Known rows, with every way that one mark hangs from another
(J (D Y) T): [ 0.67 -0.11  0.00 -3.13 -1.51 -0.64 -1.22  0.22 -1.18 -3.35  0.79  1.23
  2.53  0.18 -1.20 -0.03  0.89  1.05  0.64  0.56  2.68 -1.43 -0.08 -1.10
 -0.82 -0.39 -0.43 -0.84  0.96 -0.15 -2.55]
(D Y): [ 0.16  0.08  0.64 -0.18  0.54  0.41 -0.43  0.35 -0.38 -3.53  0.38  0.67
 -0.27 -0.27 -0.54 -0.85  0.93  1.04  1.02 -0.33  1.40 -0.59  0.44  0.33
  0.22  0.29 -0.22 -0.75 -0.34 -0.22 -1.03]
(K (P L) (V (S (Z (G E))))): [ 0.02  0.19  0.49  1.38 -0.54  1.31  1.90 -1.14  0.52 -3.82  4.83 -0.04
  3.00 -2.76 -3.47  1.49  0.85  1.00  0.73 -0.97  0.18 -0.72 -0.18 -0.64
  0.12 -2.01 -0.09 -0.90  3.06 -0.37  2.93]
(J (D (Y K)) T): [ 0.79 -0.24 -0.07 -3.49 -1.82 -1.52 -0.56  0.07 -1.27 -2.99  0.64  1.56
  2.78 -0.40 -1.49  0.17  0.60  0.61  0.31  0.21  2.61 -2.28 -0.05 -0.85
 -0.54 -0.55 -0.59 -1.43  1.13  0.03 -2.83]
(Y D (K (P L))): [-0.59 -0.63 -0.26 -2.09 -4.11 -1.93  2.16  0.52  0.43  1.36  1.60  1.69
  1.75 -5.82 -1.30  0.21  0.23 -1.75 -0.19 -4.00  0.06 -2.60  0.26  0.12
 -0.09 -0.50 -0.20 -1.79  0.25  0.02  0.97]
(Y D (K (V S))): [ 0.30 -1.27  1.25 -1.88 -2.93 -1.80  2.49 -0.62  0.94  0.01  1.70  2.28
  1.94 -4.69 -2.84 -0.39 -0.39 -1.02 -0.08 -3.49  0.31 -2.50 -0.93  1.08
 -0.24 -0.79 -0.14 -0.83  1.48 -0.25  0.32]
(F (K (P L) (V (S (Z G))))): [-0.27  0.61 -0.35  0.47 -0.48  0.18  1.87 -1.95 -0.75 -2.54  4.44  0.46
  2.10 -1.31 -1.90  2.16 -0.14 -0.05  1.49 -0.91  0.73 -3.34  0.03 -0.40
  0.55 -1.90 -0.91 -1.76  1.17  0.47  2.23]
(T (J (D (Y (K P V))))): [-0.06 -0.40  1.20 -1.44 -1.80  0.27  0.61  0.83 -0.56 -2.21  1.49  0.41
  2.46 -2.99 -0.62  0.39 -0.03 -1.70  0.93 -3.41  1.55 -2.45  0.36  1.72
 -0.97 -1.30 -0.59 -1.74  1.31  0.26 -0.14]
(Z (G E) S): [ 0.53  0.83  1.37 -0.23 -0.84 -0.25 -0.89 -3.82 -1.82  0.28  0.56 -0.67
  0.83  1.06 -2.76  1.47  1.41  1.04 -4.61  0.45 -1.02  1.35 -0.30 -1.23
  0.20  0.49 -0.58  0.31  1.33  1.10  1.52]
(V (S Z)): [ 0.74 -0.31  1.08  1.87 -0.24  0.13  0.96  0.67 -0.99 -0.06  0.44  1.21
  1.01 -0.02 -2.41  0.36  0.29 -0.38  0.25  1.37 -0.13  0.94 -0.02  0.21
  0.54 -0.84  0.47 -0.12  1.86  0.27  0.84]
(J (D (Y (K V)))): [ 0.25 -0.80  0.77 -2.42 -1.81 -0.94  0.10 -0.08 -0.26 -2.32  0.61  1.77
  2.06 -0.94 -1.01  0.52  0.15  0.11  0.48 -3.32  1.90 -2.21  0.14 -0.07
 -0.38 -0.63 -0.87 -0.60  0.52 -0.26 -1.54]
(T (J (D (Y K)))): [-0.02 -0.41  0.94 -1.61 -2.02 -0.27  0.11  0.90 -1.37 -0.95  0.17  0.60
  2.13 -1.84 -0.28  0.00  0.09 -1.86  0.82 -2.99  1.16 -1.85  0.71  1.94
 -0.77 -0.76 -0.73 -1.48  0.62  0.32 -0.64]
(Z G S): [ 0.74  0.91  0.76  0.61 -0.08 -0.01 -0.61 -3.21 -1.36  0.23  0.08 -0.32
  0.77  1.48 -2.45  1.46  1.13 -0.34 -3.33  1.24 -0.13  0.87 -0.78 -1.27
  0.15  0.01 -1.44 -0.36  0.73  1.38  0.61]
(J (D Y)): [ 0.06 -0.66  0.67 -2.06 -1.89 -0.34 -0.78  0.37 -0.64 -1.66  0.05  1.52
  1.44 -0.18 -0.43  0.36  0.66  0.16  0.55 -2.74  1.76 -0.98  0.48 -0.45
 -0.57 -0.10 -0.63 -0.04 -0.10 -0.23 -1.36]
(V (K (P L)) (S (Z (G E)))): [ 0.28  1.31  1.30  1.15 -2.72 -1.00  1.75 -1.63 -2.88  0.26  3.29  0.65
  2.35 -2.30 -3.27  1.72  0.88 -0.21 -0.21  0.62  0.05 -1.21  0.68 -0.66
  0.92 -0.89  0.44 -1.21  3.19  0.25  3.17]
(J (D (Y (K (P L) (V S)))) T): [ 0.81 -0.25 -0.10 -3.16 -1.83 -1.00  0.16 -0.15 -1.21 -4.21  2.46  1.76
  3.98 -2.17 -2.87  0.28  0.99  0.58  1.41 -0.21  2.77 -2.71  0.06 -1.10
 -0.57 -1.18 -1.02 -1.82  1.78 -0.16 -2.07]
(M (T J)): [ 0.30  0.38 -0.21 -1.01 -0.23  0.31  0.07  0.82  0.04 -1.48  0.52 -0.13
  0.80 -0.44 -1.00 -1.32  1.72 -0.55  0.95  2.91  0.42 -0.92 -0.25  0.80
 -0.37 -0.35  0.26 -1.72  0.39  1.42 -0.38]
(G E Z): [-0.41 -0.10  0.84 -1.59 -2.61 -0.55 -0.66 -1.00 -1.90 -0.35  0.26  0.27
  0.41  1.49 -1.75  1.80  0.85  2.15 -3.34 -0.59 -1.53  0.99  1.38  1.11
  0.69  0.15  2.94  0.48  2.13 -0.58  2.45]
(S (Z G)): [ 0.12  0.48  0.17  1.88 -0.54 -0.17  0.06 -0.55 -0.28 -0.30 -0.60  0.06
  0.34  3.98 -0.19  1.61 -0.25  0.49 -1.76  1.32 -0.13  0.79 -0.70  0.16
  0.74 -1.13  0.49 -0.39  1.31  0.52  1.09]
(D (Y (K (P L) (V S)))): [ 0.28 -0.06  0.59 -0.34  0.14 -0.08  1.39 -0.27 -0.04 -4.87  2.64  1.19
  1.42 -3.34 -2.63 -0.25  0.83  0.54  1.65 -1.52  1.56 -2.44  0.43  0.23
  0.55 -0.82 -0.92 -2.07  0.87 -0.16 -0.48]
(X F): [-0.34 -0.28  0.55 -0.09 -0.56  0.41  0.54  0.07  0.39 -0.75 -0.48  0.61
  0.83 -0.72  0.46  0.30 -0.72  0.89 -0.76  0.08  0.46 -1.17 -0.03  0.51
 -1.35  0.02 -0.41  0.20  0.62 -0.07  0.37]
(X (F (K P V))): [-0.61 -0.05  0.59 -0.31 -0.55  0.53  1.62 -0.82  0.65 -2.54  2.32  0.40
  1.26 -2.13  0.22  1.55 -1.32  0.84 -0.12 -0.83  1.22 -3.94 -0.24  0.28
 -1.34 -0.95 -0.60 -0.86  1.13  0.11  1.34]
(M N (T (J (D (Y (K (P L))))))): [ 0.41 -0.24 -1.15 -2.48 -1.48  0.02 -0.02  0.41 -2.73 -1.95  0.75  1.64
  1.95 -1.81 -1.64 -0.33  3.23 -0.64  2.48  0.11  2.17 -1.64 -1.32  0.20
 -0.95 -0.52 -0.99 -2.08  0.11  2.56  0.07]
(V K (S Z)): [ 0.81  0.82  1.61  1.20 -1.60 -1.24  1.60 -0.25 -2.36  0.79  1.48  1.40
  1.63 -1.06 -2.48  0.77 -0.01 -0.80  0.87  1.36  0.36 -1.26  0.03  0.42
  0.68 -0.50  0.65 -0.70  2.75  0.12  1.48]
(T (J (D (Y (K P (V (S Z))))))): [ 0.20 -0.49  1.53 -0.57 -1.91  0.28  0.98  1.23 -0.86 -2.25  1.58  0.87
  2.80 -2.72 -1.50  0.58  0.09 -1.79  0.96 -2.77  1.50 -2.16  0.33  1.81
 -0.73 -1.66 -0.35 -1.89  2.11  0.28  0.18]

Rows
[ 0.66 -0.18  0.07 -3.27 -1.95 -1.21 -0.32  0.22 -1.02 -3.32  1.37  1.25
  2.63 -1.49 -1.56  0.40  0.61  0.50  0.00  0.11  2.77 -2.53  0.02 -1.29
 -0.60 -0.79 -0.47 -1.75  1.37  0.13 -2.35] => (J (D (Y (K P))) T)
[ 0.56 -0.30  1.59  1.07  0.28  0.62  1.14 -1.69  0.39 -2.90  2.47  0.27
  1.78  0.22 -2.92  0.71  0.06  1.45 -0.40 -0.02  0.05  0.00 -0.97  0.43
  0.14 -1.38  0.38  0.26  2.90 -0.34  1.56] => (K (V (S (Z (G E)))))
[-0.04  0.44  0.63  1.35 -1.14 -0.35 -0.13 -1.10 -0.55 -0.17 -0.28 -0.25
  0.33  3.72 -0.29  1.60 -0.04  1.43 -2.70  0.74 -0.69  1.14 -0.37  0.19
  0.79 -0.82  1.04 -0.02  1.75  0.30  1.71] => (S (Z (G E)))
[ 0.85  1.02  1.72  1.40 -1.71 -1.34  1.33 -1.70 -2.73  0.80  1.44  1.12
  1.52  0.08 -2.75  1.24  0.14 -0.58 -0.36  1.69  0.38 -0.93 -0.11  0.06
  0.88 -0.65  0.35 -0.68  2.74  0.43  1.70] => (V K (S (Z G)))
[ 1.02 -0.32  0.57 -2.47 -1.81 -0.93  0.26  0.35 -0.75 -4.38  2.13  1.68
  3.43 -1.28 -2.72  0.71  0.55  0.69  0.35  0.31  2.88 -2.56 -0.37 -0.93
 -0.50 -1.51 -0.30 -1.89  2.62 -0.02 -1.97] => (J (D (Y (K P (V (S Z))))) T)
[-0.40  0.25 -0.67  0.33  0.11  1.41  1.52 -0.24  1.62 -3.76  4.29 -0.53
  2.33 -3.30 -1.51  1.00  0.33  0.47  2.06 -1.76  0.67 -1.89 -0.29 -0.51
 -0.39 -1.53 -0.66 -1.19  1.38 -0.75  1.80] => (K (P L) V)
[ 0.34  1.03  0.86  0.25 -1.85 -0.74  1.86 -0.91 -2.49  0.40  3.49  0.81
  2.13 -4.86 -2.99  0.60  0.94 -1.25  1.66  0.11  0.57 -2.03  0.91 -0.81
  0.35 -0.35 -0.26 -1.23  1.94  0.03  1.91] => (V (K (P L)) S)
[ 0.13  0.20  0.18  1.73 -0.17  1.46  2.04 -0.80  0.77 -3.87  4.55  0.19
  2.95 -2.55 -3.38  1.53  0.65  0.40  1.45 -0.61  0.64 -0.99 -0.38 -0.69
  0.09 -2.27 -0.51 -1.17  2.74 -0.26  2.47] => (K (P L) (V (S (Z G))))
[-0.19 -0.24  0.51 -1.52 -1.93  0.13  0.63  0.84 -0.87 -2.22  1.68  0.52
  3.10 -3.01 -0.83  0.29  0.29 -1.72  1.80 -3.66  1.36 -2.51  0.63  1.72
 -0.85 -1.30 -0.94 -1.92  1.06 -0.01 -0.02] => (T (J (D (Y (K (P L) V)))))
[-0.35  1.42 -0.23 -0.53 -2.04 -0.92  1.19 -0.56 -1.22  0.16  2.71 -0.10
  1.49 -3.09 -0.46  1.01  0.24 -0.76  1.40 -0.62  0.62 -2.72  0.58 -0.50
  0.16 -0.15 -0.15 -1.45  0.97 -0.21  1.70] => (V (K (P L)))
[-0.43 -0.76 -0.01 -2.04 -3.52 -1.41  2.72 -0.06  1.50 -0.69  2.97  1.64
  2.49 -5.92 -1.96  0.34 -0.13 -1.06  0.51 -4.56  0.46 -3.39 -0.52  0.49
 -0.35 -1.16 -0.36 -1.76  1.10 -0.43  1.21] => (Y D (K (P L) V))
[ 0.38  1.08  0.81  1.39 -2.17 -0.78  2.13  0.15 -2.25  0.20  3.11  1.16
  2.47 -3.14 -2.87  1.44  0.61 -1.11  1.58  0.73  0.47 -1.77  0.58 -0.26
  0.72 -0.98  0.33 -1.51  2.85  0.00  2.48] => (V (K (P L)) (S Z))
[ 0.36 -0.25  1.43  1.11  0.50  1.63  1.95 -0.61  1.48 -3.81  4.54 -0.28
  1.35 -4.35 -3.00  0.80  0.24  0.18  0.31 -0.65  1.03 -1.31 -0.64 -0.86
 -0.49 -1.70  0.14 -0.78  2.80 -0.16  1.61] => (K P (V S))
[-0.04 -0.95  0.53 -1.15 -3.55 -1.32  3.18  0.27  1.03 -0.71  3.18  2.25
  3.04 -5.95 -3.23  0.46  0.04 -1.26  0.62 -3.88  0.36 -2.90 -0.57  0.57
 -0.11 -1.54 -0.15 -1.83  1.99 -0.30  1.64] => (Y D (K (P L) (V (S Z))))
[ 0.49 -0.03 -0.59 -3.49 -2.06 -1.31 -0.35  0.30 -1.32 -3.27  1.51  1.49
  3.38 -1.47 -1.75  0.31  0.98  0.49  0.96 -0.20  2.57 -2.50  0.33 -1.18
 -0.51 -0.79 -0.85 -1.89  1.05 -0.08 -2.28] => (J (D (Y (K (P L)))) T)
[ 0.12 -1.09  1.47 -1.49 -3.24 -1.17  3.02 -0.29  1.43 -0.66  3.12  1.82
  1.86 -6.76 -2.99  0.24 -0.23 -1.31 -0.76 -3.73  0.72 -2.98 -0.78  0.27
 -0.38 -1.26  0.17 -1.49  2.05 -0.08  1.09] => (Y D (K P (V S)))
[-0.05 -0.76  0.61 -1.00 -3.74 -1.47  3.02 -0.77  0.79 -0.71  3.18  2.00
  2.94 -5.22 -3.37  0.75  0.10 -1.13 -0.26 -3.60  0.37 -2.73 -0.65  0.27
  0.01 -1.67 -0.30 -1.82  2.13 -0.04  1.73] => (Y D (K (P L) (V (S (Z G)))))
[ 0.03 -0.48  1.08 -1.56 -1.62 -0.01  0.35  0.67 -0.72 -1.92  0.81  0.59
  2.54 -1.95 -0.58  0.09 -0.09 -1.50  1.18 -3.24  1.37 -2.21  0.29  2.14
 -0.87 -1.05 -0.73 -1.46  1.05  0.11 -0.55] => (T (J (D (Y (K V)))))
[ 0.61  0.98  1.81  1.59 -1.93 -0.68  2.11  0.06 -1.80  0.18  2.90  0.92
  1.48 -3.09 -2.66  1.41  0.17 -1.03  0.25  1.07  0.76 -1.74  0.15 -0.35
  0.57 -1.00  0.92 -1.42  3.32  0.24  2.23] => (V (K P) (S Z))
[-0.09 -0.31  0.98 -1.34 -1.67  0.30 -0.28  1.04 -1.31 -1.10  0.22  0.41
  1.98 -1.41 -0.11 -0.13  0.36 -1.59  1.08 -2.68  1.21 -1.25  0.64  1.80
 -0.93 -0.61 -0.51 -1.09  0.54  0.15 -0.45] => (T (J (D Y)))
[ 0.23 -0.04  0.85 -0.46  0.29 -0.09  1.12 -0.21  0.69 -4.93  2.19  0.69
  0.49 -2.69 -1.55 -0.06  0.38  0.67  0.53 -1.51  1.75 -2.69  0.06  0.28
  0.37 -0.76 -0.44 -2.05  0.92 -0.11 -0.76] => (D (Y (K P V)))
[-0.01 -1.07  0.78 -2.28 -2.90 -1.87  2.19 -0.46  1.55 -0.03  1.33  1.89
  1.70 -3.84 -1.57 -0.21 -0.71 -0.79 -0.28 -3.85  0.39 -2.88 -1.06  1.22
 -0.29 -0.68 -0.10 -0.98  1.05 -0.37  0.25] => (Y D (K V))
[-0.33 -0.80  0.65 -1.91 -3.88 -1.87  2.11  0.45  0.89  1.31  1.36  1.46
  0.81 -5.68 -1.09  0.31 -0.23 -1.66 -1.59 -3.65  0.35 -2.52 -0.18  0.02
 -0.25 -0.51  0.37 -1.52  0.68  0.33  0.72] => (Y D (K P))
[ 0.42  0.00  1.51  2.01  0.25  1.54  2.01 -0.93  1.33 -3.86  4.25 -0.26
  1.51 -2.43 -3.08  1.58  0.12  0.42 -0.50 -0.03  0.97 -0.95 -0.99 -0.76
 -0.12 -2.28  0.39 -0.93  3.41  0.06  2.12] => (K P (V (S (Z G))))
[ 0.74 -0.42  1.17  1.36  0.74  0.89  1.42 -0.35  0.96 -2.93  2.23  0.75
  1.80 -0.25 -2.64  0.44 -0.27  0.65  1.13  0.11  0.46 -0.49 -1.13  0.66
  0.03 -1.48  0.13 -0.01  2.59 -0.47  0.96] => (K (V (S Z)))
[ 0.28 -0.62  1.52 -1.28 -1.61  0.01  0.62  0.55 -1.19 -1.84  1.06  0.93
  2.74 -2.53 -1.50 -0.07  0.21 -1.71  1.26 -3.01  1.35 -2.01  0.45  2.00
 -0.82 -1.13 -0.79 -1.44  1.43  0.19 -0.46] => (T (J (D (Y (K (V S))))))
[ 0.32 -0.10  1.83  1.62 -0.11  1.45  1.86 -1.15  1.15 -3.89  4.47 -0.48
  1.62 -2.67 -3.16  1.60  0.23  1.12 -1.22 -0.39  0.56 -0.69 -0.76 -0.83
 -0.09 -2.04  0.72 -0.65  3.72 -0.01  2.63] => (K P (V (S (Z (G E)))))
[ 0.16 -1.10  1.46 -0.94 -3.31 -1.22  3.08  0.21  1.49 -0.73  2.93  2.01
  2.01 -5.91 -2.96  0.58 -0.42 -1.30 -0.74 -3.45  0.67 -2.86 -0.94  0.49
 -0.19 -1.58  0.50 -1.65  2.53 -0.04  1.36] => (Y D (K P (V (S Z))))
[ 0.06 -0.99  1.89 -1.19 -3.79 -1.44  2.80 -1.15  0.99 -0.71  3.15  1.57
  1.97 -5.35 -3.30  0.91 -0.10 -0.41 -2.22 -3.62  0.23 -2.40 -0.80  0.22
 -0.07 -1.47  0.70 -1.29  2.85  0.13  1.95] => (Y D (K P (V (S (Z (G E))))))
[ 0.37  0.04  0.18 -1.95 -1.16  0.13 -0.32  1.04 -0.29 -2.23  0.57  0.61
  1.48 -0.53 -1.19 -1.17  2.10 -0.46  1.25  1.53  1.30 -1.38 -0.03  0.59
 -0.70 -0.39 -0.05 -1.72  0.35  1.37 -1.01] => (M (T (J (D Y))))
